Each row comes from the steps of one walk. Every step used is in the known rows, and no mark comes twice. Write the walk behind each row, first mark first.
Known rows:
fama/kebat/mefu/vosu/sagi/tapo: [ 24   3 -15   7 -44   4  25 -24 -46  29   6  32  20  23  -5   7 -32 -12
  -1 -13  18  17  18]
sagi/gefanov/nunu: [  4 -11  -6  22  -7  10  -2 -13 -17  13  -7   0  17  13 -17   0  -9 -14
  27   5   2 -22  19]
kebat/fama: [  3  -1  -8   3   0  -7   4  -9   4  -4  -9  -6   9  -9  10  -9   3  -6
  -2  -1  -3   8 -10]
mefu/vosu/sagi/tapo: [ 10  13  -6   5 -40 -16  14   5 -21  10   5  36  19  11  -1   4 -13  -3
   0 -15  10  12  18]
fama/kebat/nunu/tapo/sagi/gefanov: [  1  15 -13  15 -13  15  18 -33 -28  16  -5 -14  23  23   5 -10 -13 -14
   4   1   6  -1   3]
tapo/sagi/gefanov: [-12 -12   5  15 -11   1  -8 -12 -17  14 -12   9  24  16   1 -14  -1  -1
 -13  -2   5  -6   1]
vosu/mefu/kebat/nunu: [ 13  18 -19   3 -20  10  17  -2 -11   6   2  -5  16  15 -12  20 -28  -4
  16 -18  -8  -2  -8]
vosu/mefu/kebat/nunu/kolor: [ 13  22 -28  12 -25  -1  19  -5  -4  11   2   9  16  11 -19  13 -12  -1
  12 -18  -4   5 -18]
vosu/mefu: [  2   5   0  -2 -15  16   4   5   2   4  -1   4   3   8 -15  16  -1  -4
  -5 -17  -9   4  -9]
fama/kebat: [  3   1   5  10 -10  13   8 -12 -15   7   9  -2  -2   2  -4   0 -17 -12
   9   3  -3   4   0]
kebat/mefu/vosu/sagi: [ 13   2 -21   0 -31  -6  15  -8 -25  22  -7  31  22  19   3   7 -18   1
 -15 -12  26   9  24]
nunu/tapo: [ -5  22  -7 -14  -7   0   8   0   9   0 -10  -6  -4  -1  12   2  17   4
  -8  -5  -7   4  -9]
mefu/vosu/sagi/gefanov/nunu/kebat: [ -5   5 -11  37 -37  -6   3  -4 -26  21  -4  39  18  12  -7   9 -16  -8
  11  -8   7  -1  34]
mefu/vosu/sagi/gefanov/nunu/kebat/fama: [ -2   4 -16  39 -37 -11   6 -10 -24  18 -10  34  25   6  -1   2 -14 -12
   9  -9   5   6  26]
sagi/tapo/nunu/gefanov: [  6  11  -7  -5   1 -11   0 -11 -19  20   0   9   0   3  -6  -7  18  -9
  -8 -10  -4   5 -10]
kebat/nunu/tapo/sagi: [  2  24 -19 -10   3   4   7 -11   2  -1 -10 -12  26  10  21  -2   5   2
 -10   3   8  -1   4]
nunu/kebat: [-10   3  -1  15   3  -2  -8  -4  -1   5   2  13 -16  -7   4   7   7   6
 -10  -3  -9  15  -6]
vosu/mefu/kebat/nunu/gefanov: [  3  22 -21   5 -22   3  17  -5  -9   6  -5  -7  11  12 -12  16 -13  -2
  10 -18  -7  -2 -17]
fama/kebat/mefu/vosu: [ 17   3 -15   3 -22   6  14 -23 -37  26   4  13  14  13  -4   0 -28  -6
   4  -2  19   6  24]
tapo/sagi: [ -8  -2   6  -4  -3   2 -12   2   3   1  -6  10  22   1  11  -2  -1   4
 -18   3   4  -2   3]
gefanov/nunu: [  9   1  -5   2   2  14  -7   3   5  -1  -1   1  17  -3  -5  15  -8  -9
  24  13   1 -18  22]
vosu/sagi/tapo: [  9   1   0   5 -29  -1  14  -1 -10   5   2  25   9  15  -1  10  -7  -8
  -8 -16  -2  15  -6]
sagi/gefanov/nunu/kebat: [ -5  -9  -7  34  -4   8  -8 -17 -18  18  -6   9   3   8 -13   6  -3 -10
  18   3  -6 -10  14]
kebat/mefu: [ 13  -9 -17  -7  -1   5   5 -17 -14  16  -8   5   7  13   1   4  -6   2
 -12  -3  15   3   3]

Which walk is each row?
[  4  21 -11 -11  -4  14   0   3  13  -1 -10  -4  13  -4   5  16   7  -6
  16   9  -6 -14  14]  gefanov/nunu/tapo
[ -2   8 -12  10 -12  11   5 -12 -10  14 -15  -5  14  13  -7   2   6 -11
  20   2  -5 -18  11]  sagi/gefanov/nunu/tapo
[ -4   9  -6  10  14   1 -14  -4 -13  21   4  15 -10  -5   3   4   5  -4
 -15  -5 -11  12   2]  tapo/nunu/kebat
[ -7  -9   0  28 -31   2  13  -9 -19  13  -9  17   8  24  -7  -2  -9 -11
  -7 -14   2   4  -3]  vosu/sagi/gefanov
[  2  13  -5  -1 -30   8   9   9  -4   8  -2   8   7   8 -13  22 -20   1
   7 -22 -17   2 -16]  vosu/mefu/kebat
[ 11   4 -23  16 -22   6  -1  -8 -17  22  -6  39  21   6   1  27 -18  -3
   2   0  13   3  37]  gefanov/nunu/kebat/mefu/vosu/sagi
[ -2  24 -23   6 -21  -6  14 -17 -20  13 -14  -7  29  21  12  -5 -17   3
   7  -7   0  -7  -6]  mefu/kebat/nunu/tapo/sagi/gefanov
[ -5 -11   1  16  -9  12 -14 -10 -12  14 -14   9  38  14  -3  -2  -8  -9
   6   8   5 -21  19]  tapo/sagi/gefanov/nunu
[ 25   8 -25  -5 -29  -8  13 -14 -42  37  -1  39  27  25  -1   6 -18  -7
 -16 -19  22  14  25]  kebat/mefu/vosu/sagi/tapo/nunu
[ 10  -6 -23  15 -37  -8  19 -20 -41  33 -11  30  23  30  -5  -2 -20  -2
 -12 -16  26   5  23]  kebat/mefu/vosu/sagi/gefanov
[ 17   7  -5  -7   3  -3  -1  -7 -22  19   8  11   7   7  -6  -2   1 -11
  -1 -10  -4   6   1]  sagi/tapo/nunu
[-13  20  -1 -18  -9   2  -3   3  12   2 -15   3  16   0  22  -1  16   8
 -24  -1  -4   4  -6]  nunu/tapo/sagi
[ 20  11 -22   0  -5 -12  -3 -19 -42  40   6  34   7  11  -2   2  -2  -1
 -13 -16   7  19  16]  sagi/tapo/nunu/kebat/mefu/vosu
[ -2  19  -7 -14  -7  16 -10   5  15   1 -15   4  31  -3  14  14   6  -2
   2  12  -3 -15  16]  gefanov/nunu/tapo/sagi
[  0   3  -6  15   5  11 -14  -1   4   4   1  12   2  -9  -1  21  -3  -4
  15  10  -8  -5  17]  gefanov/nunu/kebat
[ -1  20 -15  15 -44  -4  15   0 -20  17 -12  25  28  16  -2   5  -8  -9
  12  -9   8  -8  32]  mefu/vosu/sagi/gefanov/nunu/tapo
[  9  18 -16  14 -30 -22   5  -5 -28  23   2  43  17   1   8   0  -6 -10
 -13 -21  -1  28  13]  mefu/vosu/sagi/tapo/nunu/kebat/fama
[ -4   3  -6  24 -41 -14  14  -3 -29  17  -5  29  18  20  -7  -7 -14  -5
   1 -14  13   2  22]  mefu/vosu/sagi/gefanov
[ 16  11 -27  -3 -31 -16  14 -17 -39  38  -9  37  21  21  -2   1  -2  -5
 -22 -19  22  13  16]  kebat/mefu/vosu/sagi/tapo/nunu/gefanov
[ 11   8 -11   6   5 -10  -5 -16 -20  20   3  16   1  -4   4  -3   9 -11
 -10 -14 -14  23 -11]  sagi/tapo/nunu/kebat/fama
[ 14  17  -9   2 -32 -14   9   5 -30  22   7  39  22  12  -3   2 -13  -9
  -4 -18   9  11  24]  mefu/vosu/sagi/tapo/nunu
[ -7   2  -8  17   3  -9  -6 -12   3   1  -6   7  -7 -14  13  -1   9   0
 -12  -4 -12  22 -14]  nunu/kebat/fama
[ -2  -8 -16  21 -17   2 -14 -21 -32  33 -15  32  38  18  -1   2 -12   1
  -4   2  17  -9  35]  tapo/sagi/gefanov/nunu/kebat/mefu/vosu
[ 11   5 -21  12 -31 -12   8 -16 -32  28   0  47   6  16   3  13  -8   5
 -20 -20  12  28  13]  nunu/kebat/mefu/vosu/sagi/tapo
[  4  21 -11   4 -34 -22  10   1 -27  22   0  36  16   8  -2  -3   2  -7
 -10 -18   8  11  14]  mefu/vosu/sagi/tapo/nunu/gefanov
[  4  10  -5   5 -22  -7   8  -4 -18  18  -3  26   6  11  -2   4   7 -14
 -19 -18  -4  14 -10]  vosu/sagi/tapo/nunu/gefanov
